Known rows, with every step that occurs
godef-pivi-duki-bazon: -.24 .08 .19 -.02 -.16 .09 .02 .42 -.04 -.38 .17 .08 -.40 .07 -.30 -.28 -.15 -.34 -.16 -.10 .21 -.48 -.04
kanaf-gere-duki: -.15 .04 -.14 -.21 .37 .06 -.05 .30 -.08 -.01 -.05 -.09 -.05 .05 -.43 -.03 .25 .10 .06 .08 -.07 -.25 .23
pivi-duki-gere: -.14 .29 .19 .04 .03 .01 -.02 .08 -.12 -.48 .32 -.03 -.18 .03 -.10 -.10 -.08 -.09 -.08 .02 .21 -.35 -.05
gere-duki: -.04 .02 .02 .00 .18 .03 -.01 .16 -.13 -.18 .04 -.06 .14 -.22 -.34 .01 .31 .01 .01 .02 -.07 -.31 -.01
kanaf-gere: -.12 .01 -.18 -.24 .21 .01 -.04 .16 .06 .18 -.09 -.02 -.19 .31 -.12 -.04 -.06 .10 .06 .07 .00 .05 .25
pivi-godef-duki-bazon: -.06 -.18 .18 -.12 -.15 .08 -.06 .22 -.35 .20 .30 .10 -.41 -.02 -.21 -.29 -.06 -.30 -.09 -.10 .16 -.34 .11
kanaf-pivi-godef-duki-gere: .03 .12 -.05 -.03 -.05 .09 -.10 .26 -.36 .05 .28 .04 -.35 .32 -.44 -.39 -.02 -.12 -.24 -.02 .21 -.36 .20
bazon-duki-godef: .01 -.17 .24 -.01 .16 .01 .12 .18 -.39 .07 .33 .22 -.27 -.04 .15 -.08 .12 -.10 .12 -.17 .06 -.25 .09
bazon-duki-kanaf-pivi: -.05 .01 .18 -.15 .31 -.27 .08 .37 -.16 -.08 -.05 .14 -.30 .44 -.23 -.11 .04 .17 -.12 -.18 .02 -.23 .21
bazon-duki-godef-pivi: .08 -.10 .12 .14 -.13 .20 .16 .36 -.37 .07 .16 .26 -.43 .15 -.16 -.27 .09 -.29 -.04 -.13 .14 -.42 -.01
pivi-duki: -.08 .10 .10 .01 .07 -.01 -.02 .07 -.06 -.32 .20 -.15 -.07 -.27 -.05 -.06 .01 -.10 -.15 -.10 .07 -.12 .02
duki-kanaf-gere: -.21 -.03 .12 -.23 .27 -.22 .10 .12 -.01 .13 -.15 .10 -.38 .53 -.10 .08 -.08 .15 .06 .11 .10 -.08 .13
gere-duki-kanaf: -.14 -.02 .35 .02 .23 -.22 .13 .11 -.19 -.20 -.02 .07 -.10 .05 -.29 .14 .26 .08 -.01 .07 .03 -.41 -.12
kanaf-duki-bazon: -.38 -.08 .16 -.25 .11 .03 -.07 .50 .08 .07 -.06 .07 -.40 .34 -.21 -.16 -.17 -.04 -.03 -.16 .14 -.19 .14
bazon-duki: .14 -.06 .09 -.08 .09 .03 -.02 .15 -.28 .02 .08 .00 -.12 -.11 .03 -.08 .11 .01 .05 -.20 -.05 -.12 .12
kanaf-pivi-duki-godef: -.24 .07 .10 .01 .26 -.05 .08 .35 -.09 -.25 .42 .09 -.23 .05 -.11 -.21 .02 -.14 -.19 -.12 .14 -.23 .18
gere-kanaf-duki-bazon: -.37 -.10 .13 -.31 .17 .01 .05 .43 -.05 -.07 -.25 .15 -.36 .11 -.52 .02 .01 -.20 .05 -.13 .04 -.35 .07
gere-kanaf-pivi-godef-duki-bazon: -.08 -.12 .02 -.24 .03 .00 .02 .37 -.39 .05 .08 .19 -.37 -.01 -.66 -.24 .08 -.35 -.13 -.12 .06 -.46 .23
bazon-duki-pivi-godef: -.08 .00 -.05 -.10 -.03 .03 -.09 .26 -.38 -.31 .50 -.06 -.53 -.08 -.19 -.43 .07 -.20 -.29 -.21 .09 -.44 .02
gere-duki-pivi-godef: -.24 .07 -.10 -.03 .04 .03 -.08 .26 -.26 -.45 .46 -.13 -.33 -.17 -.47 -.36 .22 -.22 -.32 -.02 .06 -.60 -.08
gere-kanaf-duki-godef: -.26 -.16 .11 -.08 .24 .05 .18 .29 -.23 .10 -.09 .19 -.36 .00 -.35 .07 .16 -.22 .01 -.10 .08 -.26 .04
duki-pivi: -.22 .09 .00 .09 -.02 .05 .09 .14 .05 -.19 .27 .04 -.22 .23 -.20 -.12 -.18 -.03 -.09 .04 .20 -.35 -.09

Rows
-.24 .14 .08 -.09 .08 .10 -.08 .32 -.02 -.03 -.03 .01 -.36 .46 -.26 -.13 -.13 .06 -.05 -.04 .19 -.22 .06
kanaf-duki-gere
-.12 .07 .34 .13 -.08 -.12 .18 .17 -.14 -.34 .02 .04 -.43 .15 -.28 -.08 -.04 -.18 -.25 -.04 .23 -.42 -.20
godef-pivi-duki-kanaf
.17 -.16 .00 .01 -.16 .13 -.07 .02 -.44 .32 .21 -.10 -.27 -.20 -.20 -.23 .08 -.21 -.20 -.09 .09 -.14 .12
pivi-godef-duki
.06 .14 .17 -.05 .05 .03 -.02 .15 -.32 -.20 .19 .12 -.23 .19 -.04 -.12 .02 .01 .10 -.09 .11 -.35 .04
bazon-duki-gere
-.07 -.16 .12 -.22 .13 -.10 .06 .14 -.35 .38 .03 .02 -.59 .36 -.28 -.09 -.03 .00 -.11 .05 .17 -.19 .22
pivi-godef-duki-kanaf-gere
.08 .09 .17 .12 -.10 .15 .05 .04 -.29 .20 .15 .12 -.16 .26 -.23 -.06 -.12 -.03 .08 .08 .27 -.35 .02
godef-duki-gere
-.29 .05 .27 -.12 .07 -.05 -.01 .25 -.02 -.38 .29 .04 -.23 -.08 -.07 -.12 -.12 -.19 -.05 -.11 .16 -.32 .02
pivi-duki-bazon
-.27 -.14 .13 -.05 .18 .08 .05 .36 -.09 .22 .09 .11 -.40 .23 -.06 -.11 -.01 -.07 -.05 -.13 .16 -.12 .10
kanaf-duki-godef
-.04 -.14 .25 -.05 -.07 .09 .07 .22 -.21 .31 .12 .18 -.22 .14 -.19 -.08 -.17 -.12 .11 -.05 .20 -.31 .10
godef-duki-bazon
-.19 -.02 .25 .09 .13 -.01 .12 .13 -.19 -.23 .46 .07 -.23 -.19 .10 -.07 .05 -.21 -.07 -.08 .18 -.23 .00
pivi-duki-godef
-.15 -.08 .17 .08 .23 .03 .12 .20 -.27 -.10 .30 .15 -.04 -.14 -.16 .00 .31 -.11 .08 .04 .04 -.41 -.01
gere-duki-godef
-.04 -.01 .08 .20 -.07 .19 .15 .16 -.18 .22 .29 .05 -.26 .20 -.35 -.13 -.21 -.05 -.07 .01 .32 -.46 .00
godef-duki-pivi
.15 -.08 -.17 -.10 .03 .06 .01 .18 -.44 .15 -.01 -.01 -.25 -.17 -.67 -.22 .21 -.28 -.27 -.13 -.02 -.27 .24
gere-kanaf-pivi-godef-duki
-.20 .36 .04 -.04 .16 -.03 -.05 .33 -.02 -.52 .29 -.01 -.20 .29 -.32 -.24 -.11 -.01 -.20 -.04 .19 -.35 .13
kanaf-pivi-duki-gere
-.11 .17 -.08 -.13 .27 -.09 .07 .25 -.07 -.49 -.01 -.05 -.05 -.24 -.55 -.03 .16 -.17 -.22 -.13 -.06 -.26 .16
gere-kanaf-pivi-duki
-.33 -.01 -.16 -.18 .04 .06 -.05 .34 -.23 -.29 .13 -.08 -.60 -.05 -.65 -.29 .10 -.32 -.36 -.16 .11 -.46 -.02
gere-kanaf-duki-pivi-godef
.01 .19 -.08 -.18 .28 -.06 .08 .33 -.27 -.35 -.10 .21 -.14 .19 -.63 -.06 .19 -.07 .02 -.10 -.04 -.45 .18
bazon-duki-gere-kanaf-pivi
-.19 .03 -.13 -.03 -.12 .01 -.07 .14 -.16 -.32 .43 -.06 -.44 .01 -.22 -.37 -.01 -.22 -.32 -.04 .13 -.34 -.08
duki-pivi-godef
-.05 -.06 .06 -.24 .18 -.26 -.08 .34 -.36 -.22 .16 .02 -.51 .21 -.25 -.35 .19 -.04 -.35 -.24 -.04 -.23 .20
bazon-duki-kanaf-pivi-godef
-.17 -.06 -.04 -.19 .19 .06 .03 .26 -.08 .04 -.39 -.02 -.21 -.08 -.54 .10 .15 -.10 -.05 -.13 -.05 -.15 .07
gere-kanaf-duki
-.05 .26 .06 .08 -.09 .10 .16 .11 -.28 -.61 -.04 .12 -.25 -.12 -.68 -.02 .12 -.41 -.08 .05 .14 -.65 -.21
godef-pivi-duki-gere-kanaf
-.24 .12 .02 .09 .15 .09 .07 .29 -.09 -.34 .30 -.02 -.10 .05 -.48 -.13 .10 .00 -.09 .06 .13 -.63 -.09
gere-duki-pivi
.08 .12 .11 -.10 .13 .01 .12 .04 -.45 -.34 -.06 .20 -.15 -.12 -.40 .13 .22 -.18 .19 -.05 -.03 -.51 -.05
bazon-duki-gere-kanaf
.09 .06 .09 .04 -.17 .13 -.07 .05 -.45 .09 .31 .03 -.34 .11 -.25 -.26 -.02 -.18 -.12 .01 .23 -.36 .02
pivi-godef-duki-gere
-.11 -.11 .04 -.19 -.03 .02 -.09 .43 -.27 .16 .24 .12 -.42 .20 -.40 -.40 -.08 -.22 -.21 -.15 .14 -.34 .28
kanaf-pivi-godef-duki-bazon
-.14 .18 -.06 -.08 .23 -.05 -.05 .33 .05 -.37 .19 -.13 -.08 -.01 -.27 -.21 -.02 -.01 -.30 -.16 .03 -.11 .23
kanaf-pivi-duki
.04 .15 -.07 -.04 .14 .03 .13 .24 -.27 -.02 -.12 .21 -.10 .26 -.77 -.01 .06 -.10 -.02 .03 .09 -.43 .18
godef-duki-gere-kanaf-pivi
-.20 -.08 .03 .11 -.10 .24 .11 .52 -.09 .20 -.03 .16 -.56 .40 -.35 -.30 -.03 -.25 -.20 -.11 .23 -.30 .00
kanaf-duki-godef-pivi
-.08 .05 .07 .02 .07 .07 .07 .28 -.21 -.17 .34 .05 -.33 .13 -.17 -.20 -.08 -.01 -.05 -.13 .16 -.47 .02
bazon-duki-pivi
-.37 .06 -.02 -.02 .09 .13 .01 .46 .10 -.02 .10 -.07 -.47 .40 -.39 -.22 -.22 .04 -.22 -.11 .25 -.33 .04
kanaf-duki-pivi
